In the rows, 128 means zero.
Known rows, with every way that one mark hangs from another:
bekope{dimolut{gevu{bido fibo timav}}}: [162 169 139 131 134 174 195 142  87 137  97 167 151 142 121 133 191 147
  86 133 127 160 169 128 160 173 139 137  98  81 141 142 204 127  73 125
 177 151 119 128 137 102 152 108 150 164 130 167 102 120  92 162  78 174
 145 138 174 191 197 147 127 115  72 151 156 150 110 143 176 150 113 115
 139 123 161 144]
fibo{bekope gevu{bido}}: [ 96 148 165 122 125 166 172 155  88 137 155 153 121 132 125 128 176 145
  57 108  79 153 146 186 139 125 114 107 120  66 130 125 159 176 145 164
  92 150 111 112 165  89 116 132 164 134 122 132 149 162 101 123 106 167
 130 152 118 168 160 150 164 163 106 142 164  83 173 138 145 147 113 143
  91 150  78 172]
sagi{bido}: [118 109 135 127 141 134 150 124 134 130 136 113 114 144 136 127 101 146
 103 116 121 144 161 128 132 122 137 108 124 133 131 146 121 137 102 132
 118 153 145 109 146 134 140 117 133 127 130 158 140 138 108 140 132 102
 105 162 152 141 126 138 152 140 137  97 149 131 149 143  84 134 137 147
 126 134 122 146]
gevu{bido dimolut}: [124 137 154 117 135 146 164 135 112 120 138 135 116 114 142 135 152 139
 118 143 105 135 108 124 122 142 124 120 141 108 148 132 134 114 103 130
 129 157 145 134 124  97 161 127 137 144 127 122 124 134 149 107 116 143
 152 144 104 146 162 119 126 150  91 140 143 114 116 138 156 173  90 139
 137 115 139 125]
sagi{bido{gevu{dimolut{bekope} timav}}}: [147 117 130 150 128 130 196 153 132 155  55  97  96 168 141 146  80 171
  98 151 135 119 138 119 175 146 162 104 122 148 170 169 195 137  67  96
 180 189 115 126 136 160 154  88 151 138 150 169 106 114  92 182  79 116
  55 189 206 172 141 173 149 105 104 113 183 154 117 135 135 122 170 126
 165  98 204 187]
fibo{bekope{dimolut} gevu{bido timav}}: [116 175 159 132 126 182 178 169  85 153 116 171 135 151 110 130 187 158
  37 113 110 167 181 200 160 147 146 104  95  45 130 125 209 186 124 157
 121 166  90 123 185  92 103 126 173 154 129 148 133 151  83 146  78 169
 109 163 157 202 185 193 177 143  75 166 182 110 149 119 172 124 142 127
 115 136 101 187]
bido{gevu{timav} sagi}: [123 110  96 155 116 107 140 148 175 142 100 104 109 172 129  87  74 150
  94 133 130 132 160 120 136 116 135 117 123 146 123 140 172 150 106 101
 136 187  91 122 134 159 137 116 126 116 153 162 127  97 115 119 158  87
  49 160 169 137 115 187 153 137 116 108 122 147 134 119  76  98 189 123
 173 123 147 167]
gevu{bido dimolut{bekope} fibo timav}: [174 142 139 136 152 164 211 149  89 141 102 129 126 135 147 172 154 162
 103 147 119 136 130 127 153 158 151 127 122 106 166 130 196 116  53 114
 185 167 141 150 128 122 171  98 166 169 138 153  92 114 119 163  52 171
 117 156 172 156 169 133 113 113  69 156 176 153  95 144 198 162 103 143
 138 115 188 129]
gevu{bido dimolut timav}: [143 145 126 117 131 138 149 157 126 136 127 154 118 130 129 128 147 139
 100 135 134 132 131 126 114 144 139 127 124  97 125 123 163 130 109 109
 152 170 125 143 133  93 154 125 136 149 130 132 112 109 147 107 118 133
 120 139 124 148 172 153 129 136  66 156 128 132  96 115 168 150 125 123
 170 109 146 112]
bekope{dimolut{gevu{fibo timav}}}: [178 161 124 138 134 169 185 134  83 150  64 154 165 161 121 148 156 142
 104 129 156 143 168 125 169 175 145 145  82 101 148 162 212 124  68 111
 212 132 121 140 137 121 137  92 151 161 128 179  95 117  82 208  52 172
 132 137 203 182 170 140 115  79 108 139 155 174 106 130 185 119 134 113
 130 114 184 141]
dimolut{bekope gevu{fibo timav}}: [190 155 123 137 138 163 189 148  82 156  74 155 147 162 118 166 153 139
 106 126 153 134 155 116 166 171 144 147  83 114 151 160 206 135  69 100
 214 125 127 130 136 129 138  85 161 161 134 178  95 113  76 207  51 180
 113 137 212 168 170 137 108  68 101 137 158 165 111 139 183 135 126 119
 131 119 189 139]
suzer{timav{gevu}}: [145 132 144  88 115 120 112  83 142 148 106 139 125 115 136 153 140 117
 121 155 143 122 121 132 106 104 135 171 132 156 143 144 124 137 149 112
 136 111 158 146 133 158  74 130  92 143  82 119 158 124 155  94 170  96
 140  98 183  94 109 111 110 136 117 124 104 173 101 153 111 128 111 125
 158  87 164 113]
timav{gevu{bido{sagi} fibo}}: [146 113 146 115 150 149 175 112 138 123 149 123 106 125 153 143 116 134
 107 122  91 148 149 116 102 100 127 158 143 121 151 129 119 137  60 133
 119 185 173 134 143 144 145 133 143 146 133 158 148 131 149  98 141 110
 145 133 159 112 138  95 136 190  97  97 132 147 124 184  50 172  96 169
 115 140 134 117]
bekope{dimolut}: [130 148 148 137 132 157 148 124 111 128  97 128 136 127 126 136 139 141
 124 141 129 144 138 143 157 151 145 120 119 120 148 133 150 123 101 142
 135 133 126 132 136 138 122 127 136 138 122 132 123 144 110 156  96 138
 140 143 149 162 144 138 136 120 125 138 162 135 120 129 145 123 124 129
 114 123 145 152]
dimolut{bekope gevu}: [159 157 161 123 120 163 174 138  89 141  91 154 133 135 114 156 160 133
 116 124 140 140 133 120 159 177 137 136 100 124 151 170 158 134  94 123
 169 106 132 112 138 118 119 110 153 141 126 152 126 148  80 178  85 169
 141 137 176 174 172 128 117  85 116 126 164 123 129 144 157 147 102 118
 116 111 167 161]
bido{gevu{dimolut fibo{bekope}} sagi}: [125  93 140 170 145 165 230 136 107 132  81  52 119 153 171 150  66 174
  87 155  78 128 112 135 152 126 123  99 139 133 214 172 193 118  46 110
 158 191 127 140 127 170 166  81 161 129 142 172 126 123  92 188  50 152
  82 195 187 157  99 131 133 139 147 101 186 158 155 162 132 130 147 167
 104 119 184 187]
timav{gevu{bido}}: [138 140 142 102 119 123 119 130 149 127 147 164  93  96 126 130 154 109
 130 130 114 127 126 129  99 107 128 161 143 111 125 115 104 142 127 130
 103 157 145 139 131 122 112 158 122 142 124 111 147 134 170  63 168 111
 159  96 120 116 156 107 139 182  73 130 106 121 105 155  86 166 100 126
 142 123 120 115]
bido{gevu sagi}: [106 103 127 151 122 118 153 129 163 127 111  80 108 151 141  96  80 149
 107 137 101 132 132 121 144 118 121 113 146 152 145 144 145 135 100 127
 117 174 110 111 127 164 148 121 127 106 144 149 141 119 114 123 153  97
  85 168 150 136 104 154 148 148 139  93 138 127 153 144  68 118 156 140
 139 126 139 177]
pazipu{fibo{bekope}}: [102 125 152 151 117 152 137 187 112 143 149 131  98  92 134 134 118 132
  76 157 114 161 134 177 102 133 138  98 104  76 172 142 159 166 147 119
 106 136 100 124 142 141  83 116 144 126 126 129 164 135 103 127 112 147
 121 105 146 156 140 172 155 132 102 144 141 115 159 128 171 114 156 161
 129 141 110 172]
timav{gevu}: [155 130 127 108 120 120 109 120 141 139 114 152 110 117 124 144 122 104
 147 125 140 110 125 122 102 104 134 169 126 129 134 137 113 140 121 113
 136 134 148 145 131 141  97 141 123 143 122 124 139 128 159 105 145 111
 144  93 151 105 132 101 127 146 105 123 107 148 102 144  92 135 123 119
 136 116 141 108]
pazipu{fibo{bekope gevu{bido}}}: [ 87 139 178 131 114 163 168 187  87 145 172 157  96  99 131 114 164 138
  38 130  79 177 141 202 112 127 117  97 107  40 149 137 165 196 161 160
  87 150  95 100 164  92  90 119 162 132 124 129 162 156  95 110 118 170
 134 125 122 174 173 180 178 163  82 147 150  75 178 135 170 143 129 169
 111 157  65 186]
gevu{fibo}: [141 118 121 142 144 138 160 116 110 128 117 102 141 134 146 148 121 135
 133 133 114 124 125 121 138 123 123 134 133 130 148 125 145 114  98 129
 153 133 142 138 115 142 152 112 135 137 127 142 112 117 119 159  91 150
 133 131 147 116 115 103 112 123 143 121 138 149 129 149 143 133 121 143
 109 136 144 116]
suzer{timav{gevu{dimolut{bekope}}}}: [176 142 176  89 127 152 169  87 105 160  62 130 117 118 152 203 141 135
 127 174 144 115  98 129 133 136 154 165 124 160 190 176 152 126  92  99
 181 115 185 156 142 159  84 104 118 164  84 131 142 142 138 141 102 129
 148 127 219 125 132 102  96 106 104 134 160 182  80 160 164 147  80 136
 144  62 224 132]

Rows:
[135 103  89 163 133 116 175 136 154 141  91  81 124 176 148 102  72 160
  98 136 118 128 154 112 149 112 130 126 132 146 144 138 189 134  78 105
 157 190 105 131 123 171 162  99 135 123 155 175 111  85 106 153 119 108
  55 165 189 126 103 162 136 129 126 102 132 167 133 141  93 101 185 140
 157 131 165 157]  bido{gevu{fibo timav} sagi}
[147 120 103 172 127 142 187 161 108 151  62  87 126 151 151 151  95 157
  98 166 116  97 111 138 157 130 136 118 127 119 191 144 229 125  86  85
 187 175  96 162 114 160 148  85 149 145 143 154  97  89 110 185  48 167
  67 152 182 149 112 155 124 113 107 142 155 172 119 131 194 104 180 124
 143 105 193 157]  bido{gevu{dimolut fibo{bekope} timav}}
[159 154 117 124 132 147 174 146 103 141 125 166 142 141 121 122 179 137
  92 122 131 146 157 112 131 152 122 145 104  91 121 134 181 135  99 114
 172 146 119 129 127  95 157 110 140 157 132 161 108 104 108 137 107 161
 130 122 154 157 182 137 117 120  76 141 119 141 111 139 158 156 121 115
 150 128 142 118]  dimolut{gevu{bido fibo timav}}
[137 132 184 121 152 174 218 138 106 127 128 121 104 135 152 152 128 164
  86 133  96 166 134 130 139 161 143 107 133 117 170 158 144 127  44 140
 130 179 164 118 159 124 168 110 169 141 137 158 140 155 107 137  92 135
 126 192 158 173 172 135 139 147  99 118 200 113 134 158 125 182  79 172
 115 120 162 167]  gevu{bido{sagi} dimolut{bekope}}
[120 130 176 132 124 178 182 167  62 156 117 142 111 118 142 157 121 143
  67 135 104 147 121 187 116 140 122 103  89  54 184 185 188 175 128 129
 157 142 118 124 170  99  91  88 167 140 118 149 139 156  90 174  56 190
 127 145 157 171 151 151 147 115 114 143 171 106 154 126 212 122 136 171
 108 129 127 176]  pazipu{fibo{bekope gevu{dimolut}}}
[157 122 136  99 132 130 148  71 124 147  94 113 136 120 158 175 138 128
 126 163 132 117 117 125 119  95 132 176 136 161 164 140 144 121 115 110
 159 113 174 153 120 167  95 111  98 151  82 134 143 113 151 122 132 119
 146 101 201  87  98  89  93 136 128 116 116 192  98 173 125 130 101 141
 137  97 180 106]  suzer{timav{gevu{fibo}}}
[158 128 161  85 140 151 183  77 107 139 104 119 123 104 170 181 160 138
 116 173 108 119  95 124 109 113 127 170 148 140 181 145 145 109  93 110
 163 142 189 158 123 139 127 112 109 167  82 127 135 119 168 100 121 136
 170 116 180 104 131  77  93 158  92 131 132 182  85 183 154 175  65 150
 144  85 195 102]  suzer{timav{gevu{bido dimolut fibo}}}
[119 138 162 112 131 163 178 136 121 122 154 153 122 140 127 106 154 141
  76 106 104 177 168 118 119 155 115 128 119 101 126 161 130 146  91 137
 116 156 139  94 154  94 151 125 145 131 129 169 155 145  99 107 154 125
 142 159 140 172 182 137 140 154 103 102 142 103 152 154  82 175  94 145
 132 131 117 159]  dimolut{gevu{bido{sagi}}}
[152 139 129 127 142 161 196 142 113 137 136 151 137 162 132 113 147 150
  63 108 116 169 189 115 123 147 122 136 104  94 122 153 178 145  64 116
 165 173 131 115 151 102 169 101 151 150 137 193 124 110  94 140 116 137
 111 158 177 163 178 146 135 135  91 111 138 143 135 148 112 157 119 145
 146 136 138 131]  dimolut{gevu{bido{sagi} fibo timav}}
[152 157 159 122 132 169 193 168 114 145 126 176 116 160 114 123 161 151
  55 111 130 182 192 127 139 174 148 123  91  98 127 162 176 161  68 122
 148 167 123  99 170 107 143 112 164 148 141 182 140 136  78 137 124 129
 104 166 191 191 203 177 146 121  71 121 168 117 134 141 113 165 116 136
 156 122 148 167]  dimolut{bekope gevu{bido{sagi} timav}}
[118 112  98 152 116  99 139 146 172 144  99 101 101 164 127  92  82 152
  92 134 130 121 164 122 149 114 142 111 124 145 123 140 169 150 120 106
 136 182  90 116 131 156 139 112 126 121 147 159 121  96 108 131 151  85
  52 161 169 146 117 184 166 132 113 104 123 147 135 123  82 104 199 114
 177 120 144 168]  sagi{bido{gevu{timav}}}
[143 148 174 124 139 165 195 144  95 128 121 133 108 112 140 157 162 151
 112 147 105 141 107 131 148 163 142 118 136 115 167 135 148 119  79 134
 139 154 149 129 134 112 154 120 159 151 129 126 124 146 124 133  84 160
 149 156 134 167 174 125 124 132  86 146 180 112 112 150 171 182  78 143
 120 112 164 152]  gevu{bido dimolut{bekope}}
[102 131 163 107 138 157 183 120 113 127 160 143 123 162 137 104 142 152
  65  84  80 172 169 153 132 121 110 114 124  92 111 142 133 168 106 170
  97 168 140  92 173  88 146 129 156 123 129 162 144 156 104 114 142 129
 122 182 126 155 157 144 161 175 125 109 156  91 169 148  76 157 102 165
 103 157  84 158]  fibo{gevu{bido{sagi}}}
[107 133 189 115 146 192 220 145  76 135 142 131 118 153 145 143 136 169
  41 103  71 168 154 174 129 136 120  97 113  67 157 170 165 167  79 158
 121 183 143 111 189  84 145 108 180 139 128 165 151 168  92 148  80 163
 116 206 147 184 167 143 161 166 116 117 198  98 175 149 130 164 100 178
  88 136 109 179]  fibo{bekope gevu{bido{sagi} dimolut}}
[176 123 104 136 146 142 174 130  99 144  86 120 147 152 146 166 109 144
 130 139 145 111 128 113 134 134 139 139 114 115 153 145 188 106  73  92
 209 149 142 158 121 127 162  89 140 159 131 163  87  97 129 183  57 153
 107 144 171 130 132 122 104  99 114 143 141 177  89 125 189 125 137 132
 149 111 185  98]  gevu{dimolut fibo timav}
[160 154 153 138 140 182 197 113  69 133  72 132 164 140 134 157 157 142
 119 135 127 146 139 120 175 172 132 137 102 110 170 170 177 108  60 131
 188 117 142 128 131 125 141  98 151 150 118 167 106 138  77 207  46 183
 164 144 185 177 163 107 108  92 132 127 172 154 122 157 173 140  99 131
  95 119 181 150]  bekope{dimolut{gevu{fibo}}}
[122 159 155 147 118 180 161 189  77 173 101 167 122 136 116 137 141 150
  37 131 134 171 177 213 140 147 154 103  61  35 159 160 227 202 132 136
 148 147  77 121 187 116  64  99 170 146 125 160 135 144  68 179  68 172
 101 137 189 199 170 214 179 105  90 165 175 123 150 105 204  89 176 150
 129 138 112 195]  pazipu{fibo{bekope{dimolut} gevu{timav}}}
[134 145 125 129 124 151 146 162  93 162 111 165 136 168 111 136 141 139
  60  98 132 135 172 182 141 123 135 120  86  73 114 142 197 186 144 127
 148 141  96 128 172 106  94 111 160 142 131 154 128 134  91 166  83 158
  79 150 165 159 142 175 156 117 112 148 151 128 150 105 162  95 172 123
 122 135 103 155]  fibo{bekope gevu{timav}}
[147 126 103 155 140 154 162 161 108 148 112 121 138 146 130 153 124 148
  79 132 130 133 161 155 136 126 147 123 108  94 151 123 197 147 105 106
 160 153 107 151 140 147 125 104 152 149 135 156 117 105 102 170  68 155
  84 135 182 139 121 154 132 117 109 147 149 166 133 126 172 106 163 138
 127 135 141 131]  gevu{fibo{bekope} timav}
[132 181 159 138 121 190 173 184  94 147 111 183 134 132 102 128 199 144
  46 135 132 176 180 167 149 183 149 116  85  56 143 147 205 163 105 127
 139 153  91 127 161  99 109 126 158 160 127 154 142 140  82 142  90 169
 126 142 167 220 208 187 154 122  54 162 167 122 134 125 184 140 133 111
 144 114 133 185]  fibo{bekope{dimolut{gevu{bido timav}}}}
[171 126 113 159 132 137 205 143 106 151  42  89 123 157 151 163 102 160
 129 168 127  97 100 110 182 149 146 130 126 148 188 148 219 111  59  90
 211 167 113 154 105 166 164  81 153 151 149 156  77  92 106 198  39 164
  78 159 199 150 126 142 108  87 105 139 169 174  99 138 189 124 151 121
 146 100 224 157]  bido{gevu{dimolut{bekope} fibo timav}}
[138 144 147 121 133 158 189 128  92 124 135 145 135 124 135 130 183 132
 108 127  99 147 132 112 137 152 107 137 126 105 143 141 153 117  95 133
 150 133 141 115 118 101 162 116 141 145 126 149 121 130 108 137 106 171
 165 128 135 157 172 105 115 138 101 124 134 124 134 165 147 176  83 135
 113 133 138 132]  dimolut{gevu{bido fibo}}
[106 144 174 158 125 181 157 186  95 142 121 129 110  94 131 141 132 143
  68 171 115 176 143 192 128 157 155  93  96  67 192 145 181 159 118 131
 114 140  97 131 154 152  77 114 154 139 121 132 159 151  84 155  82 157
 132 123 166 187 155 183 166 123 100 156 177 124 150 132 191 112 150 160
 119 135 127 199]  pazipu{fibo{bekope{dimolut}}}
[105 147 184 145 122 187 177 171  66 155 110 145 121 117 127 141 142 150
  55 142 105 177 150 211 145 149 141  98  81  47 180 168 195 186 130 156
 126 138  96 114 178 121  71 104 171 137 117 149 149 168  64 182  62 187
 128 141 172 196 158 181 171 118 115 152 188 109 171 131 192 106 141 166
  89 144 108 207]  pazipu{fibo{bekope{dimolut} gevu}}
[128 157 139 160 143 184 192 168  95 141 120 135 135 129 132 145 171 162
  58 150 110 164 168 177 156 147 155 109 114  69 162 106 209 143  83 133
 134 173 104 146 146 134 133 118 165 165 132 148 125 124 100 156  61 168
 113 147 169 182 166 174 152 139  72 165 182 149 131 140 182 131 138 142
 118 140 137 166]  gevu{bido fibo{bekope{dimolut}} timav}
[105 150 151 130 112 156 153 206  99 160 163 179  99 119 120 109 163 142
  22 125 108 177 170 205 107 126 133 103  86  28 131 132 197 211 166 137
 110 162  72 108 176  90  83 116 162 140 132 140 151 133  95 110 123 160
 102 120 140 176 182 212 183 146  57 163 137  90 161 116 182 121 161 151
 146 154  70 176]  pazipu{fibo{bekope gevu{bido timav}}}
[159 146 173 112 134 173 205 121  59 150  76 139 135 154 137 180 144 148
 117 117 121 123 113 147 170 157 133 123 105 113 161 172 172 138  84 143
 184 129 151 125 159 102 134  93 174 149 124 153 103 161  93 203  40 187
 134 177 171 166 155 112 121  96 134 135 197 119 126 135 183 146  95 145
  88 115 168 158]  fibo{gevu{dimolut{bekope}}}
[141 164 173 117 119 166 182 150  92 136 127 169 113 119 116 139 196 133
  97 127 112 157 139 127 153 178 129 129 112 104 144 147 149 137  99 138
 132 127 128 102 137 101 135 124 157 146 128 138 137 151  91 131 111 167
 154 138 148 185 199 135 128 122  79 137 161 102 135 155 151 179  78 123
 119 120 141 166]  dimolut{bekope gevu{bido}}
[121 105 135 147 127 131 179 122 140 125  87  77 110 153 157 121  70 155
 118 145 104 123 108 112 141 131 119 113 142 153 173 172 155 118  74 113
 149 183 130 128 124 151 163 104 134 120 141 157 122 120 118 144 116 113
  95 181 155 143 115 138 134 137 138  98 157 138 133 140  98 131 143 146
 140 103 178 172]  bido{gevu{dimolut} sagi}
[122 130 125 126 139 135 146 156 156 130 161 144 112 149 126  92 127 153
  69 113 123 169 183 134 104 124 138 118 121 103 102 120 146 158 105 125
 108 185 121 116 156 112 145 132 136 132 141 159 140 115 122  93 164  90
  88 156 139 146 161 180 155 163  83 126 129 125 135 124  83 141 142 143
 169 135 107 136]  gevu{bido{sagi} timav}
[163 127 117 152 150 166 186 158  87 151  89 113 142 148 146 178 115 150
  88 147 132 119 135 146 134 137 144 125 109  91 175 149 212 127  77  91
 195 156 129 165 137 134 141  87 157 165 130 162 103 106 109 194  31 172
  95 151 182 150 131 137 116 105 105 149 167 174 111 124 208 115 149 142
 130 114 177 126]  gevu{dimolut fibo{bekope} timav}
[160 146 124 110 133 144 156 131  90 153  82 158 145 172 123 143 127 140
 106  99 146 113 138 141 137 135 129 136  93  93 119 161 188 151 114 119
 197 143 126 138 163  83 132  98 149 153 124 160  92 122 115 177  75 162
 105 158 160 147 154 142 127 100 117 142 144 139 106 102 178 118 143 122
 139 110 150 119]  fibo{gevu{dimolut timav}}
